In the rows, zero is written as 128.
Known rows, with every step that occurs:
pubir, dilofiv, mavov, nubut: [147 142 116 147 114 148 120 117 127 151 145  92  60 169 149 135 140 143
 126 145  95  73  66 156 134 177 143]
nubut, volas, pubir: [111 146 105 162 123 158 114 172 142 117 159 100  90 194 174 141 143 102
 114 124  94  85  82 182 103 162 151]
kulu, situn, vifuro, mavov, nubut, volas: [ 74 128 105 175 115 104 176 134 164 146 137 119 142 182 170 127 152 116
 119 169  92 110  99 176 113 112 144]
dilofiv, mavov: [129 135 104 144 113 129 129 154 119 146 141 105  97 170 150 144 143 120
 124 144 114  94  80 165 121 151 145]
vifuro, mavov, dilofiv, pubir: [115 144 110 147 134 138 106 128 132 123 147  68 149 192 149 131 133  79
 125 131  89  88  92 153 130 140 157]
pubir, dilofiv, mavov, nubut, volas, situn: [140 144 119 168 131 182 123 113 132 122 150  75  43 173 152 136 148 164
 130 140  80  81  68 155 124 194 152]
situn, volas: [110 130 112 155 115 114 117 193 148 155 139 127 132 177 172 137 150 115
 120 153 114  84 105 167 122 123 145]
situn, vifuro, mavov: [ 82 114  92 163 108  83 156 157 143 148 119 115 148 163 123 138 150 103
 120 144 112 115  98 172 119 111 141]
pubir, dilofiv, mavov: [145 132 101 150 115 141 125 134 131 145 137  97  75 159 136 144 139  99
 124 130 107  82  64 152 135 168 143]
volas, situn, vifuro, mavov: [ 72 110  89 170 118  98 148 147 123 132 114 108 137 158 107 146 159 130
 129 132 107 129 101 165 118 120 145]
volas, pubir: [105 141  99 152 116 139 105 168 119 131 145 102 103 187 155 148 144 103
 120 117 102  88  79 178 115 152 148]
vifuro, situn, volas, pubir, dilofiv, mavov: [123 134 100 146 127 157 100 129 165 154 164 100  98 170 207 149 132 132
 114 143 119  54  72 164 170 153 149]
bobige, situn, vifuro, mavov, nubut, volas: [ 79 115 105 168 111  99 170 165 169 128 145  96 147 184 143 113 154  94
 122 154  92 117 100 198 109 125 157]
nubut, mavov, dilofiv, pubir: [151 146 122 141 132 148  90 138  85 126 148  66 117 198 182 129 142 110
 125 133  79  88  78 157 140 164 160]
dilofiv, mavov, nubut, volas, situn: [125 145 118 162 128 169 127 129 121 123 159  86  64 180 167 136 153 177
 129 151  85  94  83 167 109 175 155]
dilofiv, mavov, nubut, volas: [136 148 123 150 119 153 134 140 142 138 166  98  77 187 178 128 143 149
 120 162  89  80  82 173 115 168 151]
bobige, situn, volas, pubir, dilofiv: [119 120  96 160 115 135 106 182 176 129 140  91 119 185 164 141 145  58
 122 118 112  77  76 178 135 152 154]
situn, vifuro, mavov, nubut, volas, pubir: [ 89 131 107 170 117 134 139 137 175 126 160  87 107 194 161 128 143 134
 108 146  81  96  92 184 118 144 152]
pubir, dilofiv: [123 136 105 156 119 132 121 159 122 141 127 105  94 164 126 139 147  92
 127 122 103  85  75 158 116 154 141]
kulu, situn, volas, pubir, dilofiv, mavov: [138 127  95 163 115 151 110 125 176 152 142  99  99 177 202 159 136  96
 118 144 118  73  61 149 155 152 139]
kulu, situn, volas: [ 93 129 104 161 114 108 136 181 148 165 131 135 145 177 196 144 153 105
 126 161 121  94  99 161 122 106 140]
dilofiv, pubir: [124 139 103 150 122 133  99 159 107 146 147 111 108 177 150 143 149  94
 131 130 103  89  85 158 125 153 151]
nubut, mavov: [131 132 112 148 114 120 124 175  89 145 126  95  93 183 168 130 152 134
 125 142 101 106  83 171 117 143 146]
bobige, situn: [ 96 126  97 151 112 106 138 198 117 131 134 109 139 174 142 131 154  66
 132 125 117 109  88 190 103 132 153]

Rows:
[129 145 122 139 122 134 114 158  83 123 132  74 118 195 178 125 144 126
 119 137  86  96  84 168 121 147 155]	nubut, mavov, dilofiv
[152 149 122 157 122 170 128 121 149 136 158  85  61 180 167 128 139 132
 121 152  84  67  66 159 126 186 149]	pubir, dilofiv, mavov, nubut, volas
[109 134 104 156 116 135  99 184 161 142 152 110 119 189 185 147 144 119
 115 136 109  76  94 173 127 140 148]	situn, volas, pubir
[ 94 124  99 163 135 124 115 104 116 116 134  76 163 175 125 147 150 109
 126 123  86 109  95 151 142 138 159]	volas, situn, vifuro, mavov, dilofiv, pubir
[147 144 112 149 116 171  99 108 141 139 156  71  50 182 159 146 134 144
 120 127  90  67  54 163 145 192 147]	volas, pubir, dilofiv, mavov, nubut
[ 85 139 104 148 128 136 101 175 143 153 162 119 134 183 216 143 144 130
 116 146 119  65 101 182 142 125 154]	vifuro, situn, volas, pubir
[134 152 116 155 120 177 114 132 151 127 177  78  64 199 192 136 136 151
 115 147  84  75  72 178 122 182 154]	dilofiv, mavov, nubut, volas, pubir
[144 134  96 152 116 162 104 126 139 133 144  80  62 173 151 152 133 100
 119 114 105  74  54 159 142 183 145]	volas, pubir, dilofiv, mavov
[ 78 115  94 180 124 114 157 148 146 118 127 101 127 169 120 141 157 120
 123 141  98 122 102 173 108 127 149]	nubut, volas, situn, vifuro, mavov
[ 82 128 105 173 133 129 152 128 144  98 132  82 158 179 133 134 148 115
 117 136  82 110 101 173 114 132 157]	nubut, volas, situn, vifuro, mavov, dilofiv
[113 156 117 160 122 168 110 160 141 124 168  90  81 203 184 131 144 141
 116 136  77  75  81 185 107 169 153]	mavov, nubut, volas, pubir
[ 90 142 117 170 134 149 139 148 138 117 142  77  94 192 140 125 152 159
 132 146  84 107 101 169  94 145 153]	vifuro, mavov, nubut, volas, situn
[110 152 124 157 121 145 131 169 131 134 158 106  94 192 168 123 150 140
 122 152  83  84  96 180  96 155 151]	mavov, nubut, volas
[ 85 136 107 145 124 115 120 184 134 162 152 135 152 167 204 135 151 133
 121 162 123  73 111 176 133 108 151]	vifuro, situn, volas
[ 74 109  97 157 105  78 161 162 149 142 132 102 157 175 122 121 156 107
 128 147 105 121 101 192 120 118 154]	bobige, situn, vifuro, mavov, nubut
[132 151 120 165 126 181 105 139 150 119 163  77  58 196 167 131 140 124
 117 125  74  67  67 176 119 188 152]	mavov, nubut, volas, pubir, dilofiv
[148 138 115 153 117 164  91 125 176 151 161  77  66 187 187 142 134 160
 113 146  96  54  68 153 159 180 149]	situn, volas, pubir, dilofiv, mavov, nubut
[ 86 128 111 168 116 110 161 143 163 139 144 105 125 180 146 122 150 136
 115 163  85 102 104 180 112 130 150]	situn, vifuro, mavov, nubut, volas
[130 144 104 168 127 174 111 154 156 114 151  89  70 186 154 142 138  81
 115 113  86  71  65 171 116 178 148]	nubut, volas, pubir, dilofiv
[ 94 132 113 174 124 134 140 141 116 125 146 110 102 172 146 138 166 175
 124 145  77 102  98 179 114 154 154]	mavov, nubut, volas, situn, vifuro
